Known rows, with every way that one mark hangs from another:
S[G L X]: [ -9.1   1.1   1.5   4.6  -5.8  -1.2 -26.3   9.0   1.8   0.7  14.6   1.1
  -5.2   4.8  -7.1 -39.2  -9.4   1.5  12.2  25.9 -26.4 -14.7 -30.3  14.4]
S[G L Q X]: [ -6.9   1.6  19.2   6.1 -10.6  -3.0 -19.7 -19.4   0.0   7.4   1.4  -5.8
 -16.1   2.7 -15.4 -46.5 -12.8   3.8  19.4  20.6 -29.1  -5.6 -16.9   8.6]
X[U[L]]: [ -0.8  -4.9   6.0   4.8   5.5  -0.6   1.4 -28.6   3.0  10.6   8.0   3.9
   3.0   1.4 -14.4 -11.7  17.0   3.0  -5.8  32.2  -0.8   1.9 -28.0   6.4]
U[H L[S[Q]]]: [ -4.0 -14.9  27.3   2.6  -4.3 -11.8  10.0 -53.7   1.2   7.2 -14.4 -18.1
  -5.8 -13.0  -3.9 -43.0  18.5  -4.2  -5.6  16.0 -16.8  -0.8  33.9  -6.6]
Q[N S]: [ -2.3  14.2 -14.7  -2.5   2.3  -3.8   2.1 -10.7  -2.2  -3.5  -4.1 -17.2
  -6.7   9.0   3.5  -5.2  -7.4   3.0 -23.5   1.3   8.7  -2.1   6.0  -5.7]
Q[N S[G L X]]: [-12.3  15.5 -12.8   1.3  -5.3  -4.8 -24.2   0.9   0.1  -1.1   8.2 -17.5
 -11.9  14.4  -5.5 -42.4 -17.8   3.9 -12.8  24.1 -19.1 -13.5 -21.7   8.1]
Q[N S[X]]: [ -6.8  18.7  -9.7   3.6  -4.1   3.6  -6.0   6.9   5.9  -8.7  -8.9 -21.4
  -6.4  16.0   6.6 -11.9 -13.0   4.7  -8.0   1.0   3.1 -13.4  -7.5  -0.6]
N[Q]: [  1.9   4.6   2.7  -0.6   1.5   5.1  -1.7  -8.0  -5.5  -1.0  -4.2  -3.9
 -10.9   4.5   4.6  16.5  -8.3   6.7   9.9 -18.6   1.8   8.9  -6.4   2.9]
X[U[H L[S[Q]]]]: [  1.0 -20.7  21.3   1.0  -1.9  -7.0  22.4 -72.1   1.7  18.2  -8.0 -15.0
  -0.6  -9.9 -13.7 -45.0  26.6  -3.5  -2.0  29.7  -9.1  -5.4  26.2  -5.4]
L[S[Q]]: [ -2.1  -9.7  12.6  -0.2  -3.9  -2.7  18.8 -22.4  -3.2  -1.2 -17.2 -14.1
  -6.3  -7.8   1.6  -8.7  -4.8  -1.0   2.7   3.6  -3.6  -6.9  31.5  -8.2]
X[U[H[S] L]]: [ -2.7 -13.4  13.7   3.3  -2.4   0.9   7.2 -56.3  11.3  21.8  10.3   3.7
  -1.3   1.8 -19.0 -39.8  32.7  -6.8 -12.9  30.8   1.3 -14.9 -14.7   7.3]
U[H L[S[Q X]]]: [ -8.4 -10.1  28.9   8.6  -9.0  -3.8   3.2 -40.2   7.0   3.2 -18.3 -22.1
  -6.4  -6.2  -1.0 -48.4  11.5  -2.9   9.5  21.1 -23.9  -9.4  24.8  -3.1]
U[L]: [ -4.8   0.4   7.8   5.8   2.0  -5.5  -9.9 -15.7  -0.2   2.8   2.1   2.5
  -0.9  -0.4  -7.4  -6.3  10.0   1.1  -6.3  24.1  -8.9   5.9 -15.4   6.1]
X[U[H[S[G]] L]]: [ -5.8 -18.4   8.8  -0.4  -7.5  -3.5   0.2 -54.3   4.5  20.5  18.2   5.8
  -0.3   4.2 -24.4 -58.2  28.0  -6.1 -14.0  43.0 -11.2 -12.6 -17.1   9.0]
L[S[Q X]]: [ -6.5  -4.8  14.8   5.6  -7.9   5.0  11.8 -10.3   4.0  -7.1 -20.9 -17.2
  -7.5  -2.4   5.4 -19.2 -10.2   0.5  15.5   7.1  -9.6 -15.3  17.7  -3.6]
Q[N S[G X]]: [ -9.2  15.9 -13.7  -1.0  -8.2   0.7 -14.8  13.1  -2.3 -12.0  -3.6 -19.2
  -6.7  17.2  -0.7 -29.8 -18.2   7.2 -10.6   8.9  -8.6  -6.7  -8.4   0.7]
Q[N S[G L]]: [ -7.9  10.7 -16.6  -4.0   0.6 -13.7 -17.3 -11.3  -8.3   7.4  14.7 -13.5
 -10.1   9.0 -10.4 -35.5 -12.3   1.1 -27.7  23.4 -13.1  -5.2  -8.6   4.1]
X[U[H[S[Q]] L]]: [ -0.2 -10.8  28.8   5.8  -7.0  -2.5  12.4 -81.9  10.5  24.6  -1.5  -3.2
 -11.0  -0.2 -26.4 -46.7  29.5  -4.9  -1.4  28.7  -3.5  -8.6  -3.2   3.1]
X[U[H]]: [  7.9 -11.6   1.9  -4.3  -0.9   0.7  15.5 -31.1   7.5  15.1   5.4  -3.3
   7.3  -2.1  -6.3 -24.0  21.3  -2.8   5.7   3.9   6.1  -6.7   5.6  -2.3]
H[S[L] U]: [ -3.3  -1.4   8.7   9.2  -3.5   6.5  -3.9 -24.6   8.9  21.9  11.8  19.1
 -11.4  -3.9 -10.9  -6.6  10.0  -5.8 -18.9  23.2  -6.9 -19.1 -32.1  19.2]
L[S[G Q[N]]]: [ -1.7   0.4   6.2  -4.7  -5.5 -13.4   6.0 -35.8 -13.9 -10.6 -13.1 -20.1
  -7.9  -1.2  -9.4 -38.7 -20.8   2.4  -8.5  -0.7  -8.9  12.3  26.3 -11.9]
S[L]: [ -1.9  -1.2   1.9   3.0   4.1  -6.4 -10.0 -13.9   3.7   9.2  11.1   2.5
  -7.1  -3.5  -6.6 -11.6   0.8  -2.5  -5.4  13.8 -10.0 -10.2 -13.7   6.8]
U[H]: [  3.3  -6.1   3.9  -2.3  -5.3  -5.2   1.7 -17.1   3.2   6.2   0.4  -7.5
   1.6  -3.2  -0.3 -19.0  14.8  -4.2   1.7  -9.7  -3.0  -0.4  18.5  -1.9]
X[U[H L]]: [  3.4 -11.5  10.8   1.6   1.4  -5.2   5.8 -46.1   5.4  17.5   7.4  -0.7
   5.9  -4.0 -13.6 -34.8  30.8  -1.7  -0.9  23.3  -3.4   2.5  -5.8   2.8]

Rows:
[  4.6  -4.7  22.5   5.6  -7.7   0.2   5.9 -54.5  13.7  22.7  -0.1 -11.6
 -11.0  -2.1 -15.1 -49.1  13.2  -1.6  26.7  13.6 -14.1 -18.6  -6.7   6.1]
S[L Q X[U[H]]]
[ -7.9  11.0  -5.4   3.2  -2.4  15.0  -3.6  18.9   2.6  -0.3 -11.5 -14.3
 -13.8  16.3  15.6  14.5  -8.1   9.5   7.6  -6.2  -2.0 -12.4  -7.9   6.3]
N[Q[S[X]]]
[ -9.2   1.7 -13.0  -4.4   1.2  -2.1 -12.6  -5.2 -10.2  13.4  12.0  -7.3
 -17.1   9.5   0.0 -10.5  -8.7   6.1  -8.8  17.3 -17.4  -8.7 -14.5  12.7]
N[Q[S[G L]]]
[ -5.9   3.2 -11.6  -6.4  -3.5   3.9  -5.4   6.9 -12.4   5.2  -1.0  -9.4
 -11.0  13.0   4.7   2.7  -9.3   9.3  -7.5   3.5  -8.2   0.2  -1.2   4.4]
N[Q[S[G]]]
[-14.8   3.9 -10.9   3.1  -7.3   0.1 -19.9  17.8   2.8   9.6  10.8  -7.1
  -9.3  10.6  -1.1 -32.9  -4.8   1.4  -6.2  39.1 -25.7 -26.8 -23.4  14.9]
Q[S[G L X]]
[ -9.7 -19.9   4.5  -3.4  -5.4 -11.6  -5.4 -27.3  -5.0   0.5   4.7  -8.2
   6.4  -8.1  -3.6 -52.9  15.6  -6.2 -17.3  36.2 -24.6  -0.3  18.3  -0.1]
U[H L[S[G]]]
[  4.6  10.1  12.2   1.4 -10.0   1.1  -2.2 -34.6  -0.6  -3.8  -7.9 -14.1
  -8.8  12.7 -21.2 -45.1 -16.2   9.6  19.8   3.6  -3.4  10.0 -12.2  -3.7]
S[G Q[N] X[U]]
[ -9.3  -7.0  13.4   1.1 -12.7   1.1   1.0  -1.2  -4.2  -7.6 -12.4 -15.6
  -6.6   0.8  -0.4 -35.5 -14.4   1.7  14.9  16.6 -19.9  -9.8  17.9  -0.8]
L[S[G Q X]]
[  2.1 -16.6   3.9  -0.4  -6.0   5.8  17.9 -44.7  11.9  17.9   8.9   1.0
  -1.4   2.7 -12.9 -34.0  22.5  -7.4  -6.4  13.2   9.2 -22.7   3.2   2.6]
X[U[H[S]]]
[ -5.7   3.9   9.9   0.6 -11.0  -4.3  -0.8 -18.7  -5.7 -19.5 -16.0 -25.1
 -10.1   3.6  -5.8 -43.3 -28.9   4.5   9.5   3.6 -13.3   1.9  16.2  -8.6]
L[S[G Q[N] X]]
[ -4.9  -3.1  22.4  11.5  -7.4   9.3   3.5 -48.8  14.8  21.0   1.0  -0.9
 -22.0   4.5 -20.9 -38.9   3.5  -0.9  15.6  29.9  -6.4 -32.9 -27.6  13.3]
H[S[L Q X[U]]]
[  2.6  20.1  18.9   5.8  -7.1  -0.9  -5.3 -24.2   2.5 -10.8 -17.4 -18.8
 -13.1   6.9  -8.6 -22.7 -19.2   7.9  14.7 -16.9  -3.1   9.3   2.9  -6.6]
S[Q[N] X]
[ -2.1   2.5  25.0  11.7  -3.1   5.3   1.6 -34.3   8.7  10.4  -7.7  -3.6
  -8.2   4.3 -16.7 -24.0  10.8   7.3  19.6  29.9 -11.0  -2.3 -23.6   5.1]
S[Q X[U[L]]]
[ -0.2  -7.0  26.2   1.4 -13.4  -1.3  11.4 -50.4   7.9  12.5 -10.6  -7.7
 -13.1   0.5 -11.2 -31.8  11.9  -7.5   0.4  -6.6  -2.5 -11.3  23.7  -2.4]
U[H[S[Q]]]
[  2.2 -14.3  21.2   2.7  -6.0  -2.3  16.8 -85.1  11.8  32.7   6.4  -4.9
 -15.9  -3.7 -24.8 -49.8  21.6  -9.3   2.5  20.6  -3.9 -25.4   0.5   5.4]
X[U[H[S[L Q]]]]
[ -0.1   9.8  17.1   3.1  -5.6  -2.5   6.4 -52.3   2.2  -0.6 -12.6 -10.9
 -20.9   7.8 -17.1 -22.1 -10.7  -0.3  -7.0 -10.4   8.0   1.2   9.7  -6.2]
H[S[Q[N]]]
[-12.0   2.5  14.9  13.8 -12.5  11.5 -20.2  -5.0   7.2   6.0   5.6  18.8
  -5.8   7.6 -14.4 -27.5   8.5   1.4 -10.7  40.9 -20.0  -7.6 -53.2  22.5]
H[S[G X] U[L]]
[ -3.6   8.1  12.9   4.7  -6.0  -1.6   7.8 -27.6   1.3 -16.0 -22.7 -26.2
  -9.9   0.2  -0.5 -27.8 -23.8   3.6   7.9  -7.1  -4.5  -5.9  22.9  -9.9]
L[S[Q[N] X]]
[ -9.0   4.3  17.0  16.4  -9.1  14.4 -11.1  -9.9  13.0   7.2   1.0  16.2
 -10.1   4.2  -8.6 -12.8  15.2   0.6 -10.4  30.2 -11.5 -11.5 -47.7  18.5]
H[S[X] U[L]]
[-12.7   0.1  21.4   7.8 -14.8   1.1 -13.3 -21.3   4.6   9.5   2.6  -1.3
 -23.9   6.4 -20.6 -53.1 -10.6  -0.9  10.5  28.9 -25.1 -22.3 -21.8  15.1]
H[S[G L Q X]]
[ -6.2   3.8 -10.1   0.1   6.2   0.7  -5.3  -9.3  -2.5  13.6   4.3 -10.5
 -20.3   6.3   5.5   7.9  -3.4   4.7  -9.4   4.7  -7.8 -12.4  -7.6  11.2]
N[Q[S[L]]]
[ -4.1  10.4 -17.1  -1.9  -5.9   5.9  -2.8  -2.2   0.6  -1.6   5.5 -16.8
  -2.0  18.7  -7.9 -31.2  -8.7   8.6  -6.1  22.7   1.0 -11.0 -20.9  -0.3]
Q[N S[G X[U]]]
[  0.5 -18.3  -0.6  -1.0  -4.3   7.6  18.5 -19.5  12.2   4.6  -2.5 -15.7
   8.6  -4.0   6.6 -35.7  13.2  -2.7  11.2  14.9  -1.5 -28.5  17.3  -1.4]
L[S[X[U[H]]]]
[-10.1 -12.3  16.2   0.9  -4.7 -11.7  -0.9 -32.1 -11.8  -0.2  -8.0  -7.9
  -4.1  -4.6 -11.7 -37.0  -1.2   0.9  -5.3  36.6 -23.8   7.5  12.7  -0.8]
U[L[S[G Q]]]
[ -9.7  -4.1 -13.6   1.1  -4.2   4.6  -8.4  -0.3   4.2  18.1  16.1  -4.7
  -4.6  12.5  -6.7 -35.4   2.0   3.0  -3.1  49.2 -16.4 -30.3 -32.3  16.1]
Q[S[G L X[U]]]
[-11.1 -10.0  -3.6  -0.5  -8.9   4.5  -2.8  19.7  -2.8 -13.1  -2.3  -8.0
   2.2   1.8   7.0 -32.1 -12.8   0.3   3.6  21.1 -15.9 -17.2   2.8   1.6]
L[S[G X]]
[ -3.4   1.5  34.5  13.2  -8.3   5.5   1.2 -44.5   5.4  20.6  -7.8  13.6
 -16.0  -2.1 -19.7 -14.9  17.4   1.5 -14.0  20.7 -10.4   4.6 -25.2  11.3]
H[S[Q] U[L]]
[ -3.3 -12.1  -4.4   2.5  -1.2  11.1  17.1  -1.8   8.4  -2.7  -3.0  -6.9
   5.9   0.1   6.1 -15.2  -0.7   1.5   9.5  23.6   2.7 -26.3  -3.3   2.9]
L[S[X[U]]]
[  0.9   2.4  10.0  -0.7   0.3  -9.2  15.1 -41.8  -6.9 -10.5 -19.9 -23.0
 -10.6  -3.5  -4.1 -20.3 -16.8   1.6  -5.4  -9.0   1.0   4.3  32.7 -13.7]
L[S[Q[N]]]
[ -3.3  15.3  13.9   5.3  -8.7  -9.7 -23.5 -28.4  -3.1  -4.6  -1.0 -15.6
 -19.5   7.4 -21.1 -53.8 -25.5   5.4  14.3   6.8 -21.2   4.0 -16.9   3.1]
S[G L Q[N] X]
[ -4.5  -5.8   5.7   7.4   0.6   2.1   3.4 -12.3  -0.1   6.4  -3.8   8.4
   3.2 -13.3   1.0  -4.8  14.4   0.2 -24.6  32.6  -8.9   3.3 -11.1   9.2]
H[U[L[S]]]
[ -4.2  -2.0  21.6   6.1 -11.4   1.3  -6.6 -38.0   0.8  23.3   5.8  14.7
 -21.0  -2.8 -25.9 -33.6   3.9  -1.5  -8.6  29.0 -19.2  -4.9 -22.4  15.7]
H[S[G L Q] U]
[-11.8  -2.2 -12.9  -2.8  -0.9  -7.2 -12.4   3.8  -4.8  16.0  14.4  -4.7
  -7.4   5.3  -4.0 -28.4  -0.4  -0.6 -18.7  38.3 -18.6 -15.5 -13.1   9.7]
Q[S[G L]]
[-17.0  -6.9   3.9   5.5  -5.4  -1.2 -12.8   7.1  -2.6 -10.9   1.1  -7.0
   2.6   0.9  -0.2 -39.7  -2.9   2.0  -3.2  43.4 -27.2 -11.4 -13.9   8.0]
U[L[S[G X]]]
[-12.3   4.4  -6.5   7.4  -1.4   3.5 -10.3  10.9   9.7   9.6   5.3 -11.4
  -9.7   8.3   6.3 -16.5  -1.0   0.7  -3.9  29.7 -15.1 -32.1 -18.9  13.7]
Q[S[L X]]
[ -6.4  13.3  -6.2   8.4   1.5   2.7  -3.1 -27.4   7.9   1.4  -1.0 -15.1
  -4.5  14.9  -6.7 -28.4   5.4   8.3 -13.1  32.8   1.6  -7.0 -31.4   5.3]
Q[N S[X[U[L]]]]
[  9.8   7.7  20.2   2.3  -8.4  -0.3  10.9 -61.3   9.7   5.4 -13.1 -23.2
  -7.9   4.2 -13.2 -46.1   2.0   4.0  21.6 -13.0   3.1   3.9   6.0  -8.8]
S[Q[N] X[U[H]]]
[ -6.1  -4.0   0.6   5.8  -4.3   4.2   3.6 -24.6  12.9  18.2   1.6 -13.7
   1.0   9.3  -1.9 -39.2  30.2   1.1  -3.7  41.2  -8.9 -22.0 -13.8   6.6]
Q[S[X[U[H L]]]]
[ -4.5 -23.7   1.1  -4.4  -1.1  -9.0   9.4 -42.5  -3.5  10.4   9.9  -7.3
  11.0  -6.6 -10.1 -54.5  23.0  -3.7 -13.1  44.5 -14.3  -6.7   7.3   1.0]
X[U[H L[S[G]]]]
[ -4.2 -19.8   2.0  -4.0  -6.1  -3.7   1.9 -52.6   6.1  25.8  26.1   4.9
  -6.9   1.9 -21.5 -60.3  18.6  -9.5 -10.2  37.7 -11.1 -26.6 -14.2  13.1]
X[U[H[S[G L]]]]
